Each row was made from one walk, in order. Every step used is in the known rows, and no mark comes twice. Write each row's walk.
(in the rows, 128 means zero)
Known rows:
zotad, vefas: [117 139 107 166 168 150 172 145 142 155 162  92 129 142 107 131  98 136
 130 117 123 112 125 180 113 148 134  95  87 112 164 114 130 126 108 115
 110 125]
mugon, dipor: [124 158 165 102 112 182 163 126 158 145 144 106 159 127 147 118  55 141
 124 163 142 114 151 141 117 142 107  77 119 131 110 128  97 145 128 134
 124 155]
detil, vefas: [ 98 152 148 144 146 161 149 146 102 162 151  68 145 113 121 146 104 147
 108 121 146  97 160 155 123 155 122 144  69 147 145  92 135 113 116 118
 104 150]
suma, safa, vefas, zotad, kubep, toleri: [126 126 147  10 105 108 136 103 101  91 138 130  97 101 127 162 140 111
 150 117 111 200 160 104 192 130 136 164  74 119  94 154 144 153 117  81
 159 154]
vefas, zotad: [121 119 122 111 109 146 113 131 158 111 123 121 166 156 129 143 109 148
 105 167 148 126 130 124 116 127  87 119 142 158 108 115 112 138 130 135
 138 137]
tibu, toleri, kubep: [141 109 146 124  96 173 181 130  86 144 113 138 158 134  76  86 131 100
 164 148 156  52 168  98 130 107 126 121 111 130  95 174 100 109 120 160
 151 107]
rufat, safa: [115 135 119 115 168 142 160 140 157 126 152 115 153 144 149 108 149 131
  81 148 143 123 127 142  93 117 118 110  79 143 164 123 107 138 152 120
  63 123]
suma, safa, rufat: [ 99 161 134  84 163 157  80 107 223 144 120 110 134  85 108 119 136 105
 172 160 139 148 142  86 116 169 146 120  79 145 141 118 170 136 123 122
  57 114]
rali, vopeg: [129 151 136 142 148 156 134 141 155 118 153 112 144 114 109  97 135 148
 146 137 156 136 136 119  78 128 118  80 100 162 189 159 123 127 106 167
 101 127]
vopeg, rali: [144 108 123 148 122 153 149 141 161 131 131 146 145 152 105 114 128 101
 101 128 178 103 126 182 115 129 103 110  74 132 180 116  95 121 123 150
 108 108]
suma, dovalu: [124 166 129 104 118 173 153 152 157 182 165  96 152 164  89 120  91 129
  77 120 173  90 129 178 131 148  92  98 110 135 132 110 158  88 111 162
 112 133]
bozugar, zotad, vefas, safa, suma: [140 111 103 147 137  94 117 141 124 150  87 121  89 159 192 154 137 153
  80 148 106 220  79 117 123 118 130 130 205  67 124 142 131 149 128 104
 100 108]
tibu, toleri: [146 136 126 116 101 180 173 130 102 135 118 115 160 154 102 116 124 100
 129 159 172  62 162 139 119 123 137 100  80 134 107 143 124 129 111 145
 142 111]
kubep, poma: [136 128 134 146 130 158 138  89 139 118 166 126 152 130  98 125  61 120
 122 127 148 122 141 169 122 118 123  59  96 132 133  98 155 100 137 140
 116 139]
bozugar, zotad, vefas, safa, rufat: [133 109 116 126 185 108  97 147 173 130  98  99 135 105 157  91 144 139
 127 184  91 183 102  79 140 167 146 131 151  49 113 137 141 157 127 128
  91  81]
bozugar, zotad: [115 123 130 121 115 142 141 142 149 130 105 152 140 157 161 104  97 153
 129 154 151 114 134 127 128 111 116  90 151 140 114 126 111 137 124 136
 100 150]
rali, vopeg, suma: [132 205 136 161 144 165 132 123 140 109 115 123 132 136 108 128 124 118
 143 165 143 136  96 107  70 125 143  59 123 117 176 135 115 131 100 169
 118 136]
kubep, toleri, tibu: [139 125 139 108  94 146 176 117 119 165 165 187 155 109 108  95 121  94
 150 143 130 107 188 140 140  61 132 123  82 119 125  90 102  97 124  99
 127 124]
rufat, safa, vefas, zotad: [ 94 118 112  89 182  89 149 156 134  97 118  83 179 129 175 154 159 165
  75 175 107 149 130  80 108 129  86 173 111 105 125 104 116 162 165  90
  93 117]
poma, kubep, toleri, tibu: [133 115 146 110  96 124 179  84  99 162 157 200 137  99  95  35 138  86
 170 121 103  76 180 147 149  75 126 132  86 146 118 135 108 120 167 127
 142 118]
detil, vefas, safa: [101 129 144 121 148 147 110 126  99 160 160  76 147 108 149 141 144 130
  55 145 143 148 149 120 120 182 114 166  76 125 146 106 143 117 137 137
  94 136]
zotad, bozugar: [131 119 103 149 148 178 132 126 136 136 150 123 127 157 126 126  88 136
 108 123 165  68 146 203 110 137 144  86  90 154 150 115 120 126  96 181
 134 144]
mugon, toleri: [127 156 118 142 116 201 160 127 158 125 127  98 157 174 116 102  63 132
  98 149 173  85 130 127 143 129 111 100  92 132 162 131 119 142 140 136
 154 127]
suma, vopeg, rali, zotad: [179  95 114 161  99  96  93 171 164 106 119 174 136  96  99 103 157 142
 133  91 173 103  95 178 103 129 130 134 153 166 157 143  73 109 121 171
 120 122]
safa, vefas, zotad, bozugar: [116 105  97 127 161 126 118 135 114 102 119  90 155 144 152 172  96 167
  99 151 132  93 149 145 130 150 117 146 128 121 113  90 129 149 113 152
 161 133]
vopeg, rali, zotad: [149  83 125 165 104 138 108 152 158 111  93 166 146 144 113 115 153 119
 110 132 173 103 117 170 121 139 108 105 129 137 155 137  62 160 109 173
 111 112]
zotad, kubep: [137 144 141 100 122 144 155 124 161 140 149 107 107 135  86 129 114 112
 150  87 142 101 132 174 149 133 124  91  92 171 119 177 128 121 117 133
 140 153]
vefas, safa, rufat: [124 135 133  98 167 136  82 108 207 141 118  86 165  91 108 114 154 111
 109 180 144 153 132  69 116 168 117 122 105 119 122 123 160 144 136 160
  86  84]
toleri, kubep, poma: [134 101 152 151 130 152 147  84 121 129 161 144 144 105  77  93  67 120
 148 117 128 114 152 127 132 105 110  84 131 126 124 133 136  85 149 156
 120 137]
rali, zotad: [119 118 127 148 118 147 102 137 160 125 104 138 150 136 113 128 126 144
 138 144 165 102 134 133 115 142 119  81 151 165 117 137  96 165 104 166
 103 140]
rali, zotad, vefas, safa, suma, fogo: [132  68 113 205 121 125 106 113 100 193 101 112  97 144 143 184 124 138
  80  90 136 188  77 123 125 166 133 121 212 107 109 153 139 149 134 126
  92 119]
tibu, toleri, kubep, zotad, bozugar: [149  95 129 169  82 166 137 131  55 104 101 173 122 160 123  89 125  96
 153 107 140   7 159 129 138  95 165 138 145 137  83 139  97 117 101 182
 177 120]
fogo, suma, vopeg, rali: [167 151 130 141 113 117 139 185 131 130 149 141 142 130 105 133 154 163
 140 121 174 112 132 178 104 128 119 134 126 151 180 112 127  74 132 132
 189 121]
poma, kubep, zotad: [ 88 137 140 158 115 118 125 102 134 118 106 161 117 142 125  78 138 118
 154  90 122  54 114 135 120 123 116 121 141 207 120 125 132 156 163 155
 118 141]
safa, vefas, zotad, kubep, toleri: [147 128 153  44 115 109 175 126  83  92 130 102 130 111 103 158 124 129
 138 120 120 146 162 106 190 107 118 139  93 107  67 140 128 152 114  94
 203 142]

Write each row's walk:
[119 117 113 153 152 133 166 160 132 136 125 132 122 152 164 107  96 161
 139 139 106 124 111 164 135 129 134  95 147  88 139 128 107 138 113 112
 110 133] | bozugar, zotad, vefas
[151 110 143  51  98  70 165 132  94 127 143 143 139  92 112 138 136 109
 166 119  74 136 173 103 198  77 116 185 120  98  66 132 114 116 133  66
 189 132] | safa, vefas, zotad, kubep, toleri, tibu
[115 165  99 121 160 129  60 115 107  63 103 125 104 125 169 177 131 137
 132 179 104 193  99  94  87 164 171 141 137  87 169 127 133 153  95 157
 132 151] | rali, vopeg, suma, safa, vefas, zotad, bozugar
[172 100 146  61  57 100 146 122 115 123 153 174 130 116 109 102 130  98
 161 123  88 138 160 144 190  63 115 155 133 131  68 149  83 106 134  84
 191 137] | vefas, zotad, kubep, toleri, tibu
[ 96 108 116 172 147  94 114  94 113 124 134 140  99 132 150  77 166 113
 107  93  80 121  83 133 127 163 130 152 143 132 138 137 147 161 169 144
 111 112] | poma, kubep, zotad, vefas, safa
[135 185 137 120 125 126 140 166 129 144 162 114 149 119 112 142 124 190
 165 132 164 109 149 146 105 123 130 113 148 174 141 119 168  72 125 123
 186 152] | fogo, suma, vopeg
[160 131 142 117 119 137 145  85 141 111 174 117 108 122  75 128  67 109
 146  78 128 127 122 195 163 124 134  63  94 149 114 161 153  98 133 134
 151 154] | zotad, kubep, poma
[121 219 141 116 168 156  61 108 201 105  90 117 117  79 106 120 154  92
 194 192 118 187  97  50  77 160 179  94 110 111 178 138 157 140 102 148
  75 109] | rali, vopeg, suma, safa, rufat
[176  78 112 200 115  39  93 163 111 133 111 170  63  94 130 131 197 118
 108  48  96 180  46 120 114  92 132 222 223  97 159 135 105  72 153 114
 127  88] | toleri, kubep, zotad, vefas, safa, suma, vopeg, rali
[105 117 102 173 144 113 109 127 131 126 147 126 119 150 163 136 149 119
  91 116 108 148  95 128 120 149 133 139 135 102 149  98 144 136 127 111
  96 122] | kubep, zotad, vefas, safa
[162  33 110 227 107 117  99 131 102 179  85 137  93 152 139 175 147 105
  60  83 148 189  59 161 133 164 121 144 190  91 148 150 101 145 143 132
  96  92] | vopeg, rali, zotad, vefas, safa, suma, fogo
[151 105 127 174  97 106 127 135  53 138  74 136  92 144 136 139 175  92
 117 119  92 140  97  62 133  94 144 183 203  70  85 154 123 128 125 102
 147  84] | tibu, toleri, kubep, zotad, vefas, safa, suma
[149 175 136  90 138  89  73  73 109  45 127 121  83  91 125 176 110 109
 175 134  66 252  72  88 140 151 158 119 143  83 135 167 169 124 133 109
 153 154] | rali, vopeg, suma, safa, vefas, zotad, kubep, poma
[167 105 154  71  63 100 170 131 105 146 137 213 104 121 143  72 119 103
 187 107  95 132 160 146 199  47 145 127 136 111  75 160  81 109 122  90
 155 145] | bozugar, zotad, kubep, toleri, tibu
[ 73 154 129  63 132 114  95 139 118 123 119 109 154 144 170 199 143 178
 144 197 121 187 173  65 135 170 100 166 141 127 130  98 182 153 129  76
 159 151] | fogo, suma, safa, vefas, zotad
[158 143 111 116 118  85  90 126 158 157 134 115 107  98 129 164 156 147
  83 106 162 184  87 115  86 110 129 154 180 162 129 141 165  82 144 141
 107 125] | vefas, safa, suma, vopeg
[106 122 119 179 125 139 107  97 107 106 115 167  96 158 141  78 119 124
 135  76 122  27 123 185 124 133 146 119 138 198 123 123 124 156 142 194
 148 142] | poma, kubep, zotad, bozugar
[ 89 177 133  96 118 168 111 123 146 154 150 138 127 154 144 151 135 150
 158 172 155 160 169 126 116 162 126 104 105 158 163 119 174 125 118 108
 130 159] | fogo, suma, safa
[116 135 118 160 182 106  79 133 175 123 113  87 135 105 140 126 161 105
 127 141  90 146 101  71 131 165 143 149 138  82 125  90 160 153 124 113
  95  80] | kubep, zotad, vefas, safa, rufat
[ 99 196 146  79 153 165  82 129 192 149 113 103 143 110 122 145 147 145
 192 195 137 163 176  73 122 175 140 113 104 138 143 115 193 139 116 107
 127 121] | fogo, suma, safa, rufat
[144 107 132  79 168  64 140 115 114  62 151  84 138 109 140 150 118 139
  99 116  64 188 106 127 163 122 109 148 110  92 103 144 138 134 176  83
 139 127] | rufat, safa, vefas, zotad, kubep, poma
[119  95  92 111 191 107 128 151 111  85 129  89 159 140 187 149 140 169
  58 159 112 124 130 135 113 138 122 167 107 101 132 100 102 162 144 129
 122 117] | rufat, safa, vefas, zotad, bozugar
[167 123 150  77  82 123 179 116 116 161 174 175 109 105  91  95 128  81
 178  93 108 110 174 163 180  65 140 127  83 131 103 152 103  94 124  95
 159 135] | zotad, kubep, toleri, tibu
[151 165 148  53  95  72 111 106  86  93 127 176  85  74 136 141 170  82
 200 149  48 234 124  57 161  93 169 183 128  68 126 162 116 119 117  72
 159 142] | rali, vopeg, suma, safa, vefas, zotad, kubep, toleri, tibu
[100 123 122 105 150 111 137 136 138 114 111  89 174 131 136 176 114 157
 114 165 135 122 149  86 129 142  87 149 134 122 109  94 142 152 133 112
 134 130] | safa, vefas, zotad
[102 145 114 189 148 131 147 146 129 129 139 123 117 154 140 139 114 134
 139  97 107  92 108 158 122 128 140 110 130 124 151  81 137 136 111  94
 116 131] | kubep, zotad, vefas
[177 109 113 172  93  67 116 156  49 129 100 144  80 102 126 127 187 116
 138  78  90 137  75  71 119  89 166 215 235  99  84 164 137  71 136 103
 157  88] | tibu, toleri, kubep, zotad, vefas, safa, suma, vopeg
[ 62 184 135  81 155 139 133 134 126 164 139 102 136 128 153 185 145 163
 161 169 142 160 186  88 125 173 128 138  93 125 166 104 200 137 116  84
 122 152] | fogo, suma, safa, vefas
[114 125 141 173 112 168 159 108 122 210 106 114 117 153 119 190  72 128
 118  82 176 111 120 135 118 112 112  95 161 177 111 118 160 100 145 121
 101 140] | safa, suma, fogo
[114 126 107 174 120 156 103 128 127 109 126 156 116 169 155 138 101 129
 120  98 147  48 133 180 114 116 149 101 128 162 131  85 119 132  98 163
 133 148] | kubep, zotad, bozugar
[ 94 139 125 192 149 114 150 119 113 125 130 135  97 142 124  81 129 126
 158  74  81  69  95 167 131 137 136 127 134 153 142 124 133 158 150 128
 127 127] | poma, kubep, zotad, vefas
[145 121 144  27 150  88 184 137  82  69 137  97 137 110 143 137 168 130
 100 128  96 171 145 104 174  95 122 158  68  91  90 147 102 167 145  75
 165 124] | rufat, safa, vefas, zotad, kubep, toleri
[ 87 116 152 163 107 134 132 128 135 132 116 169 130 131 121 106 125 123
 159 101 129  69 135  81 125  94 109 129 166 168 114 116 110 115 131 141
 111 144] | toleri, kubep, zotad
[113  93 124 182 119 148 115 125 105 120 123 173 110 146 135 104 104 130
 143  88 132  45 142 137 124 103 141 127 159 160 120 113 102 115 110 180
 137 151] | toleri, kubep, zotad, bozugar
[197  83 110 151  87  56  44 154 158 120  85 168 105 100 129 149 200 133
  72 103 177 194  59 134  93 120 124 167 215 142 141 160  92 114 133 167
 112  98] | vefas, safa, suma, vopeg, rali, zotad
[127 109 121 148 140 163  94 151  73 110 137  83 150 143 158 158  86 173
  76 135 126  98 152 184 129 164 123 169 110 140 114  83 105 120 110 151
 168 153] | detil, vefas, zotad, bozugar
[111 127 121 185 136  76 106 100 111 141  97 130  65 144 151 123 170 116
  99  88  75 156  63 118 120 131 129 162 192 132 125 136 156 167 164 119
 115 103] | poma, kubep, zotad, vefas, safa, suma
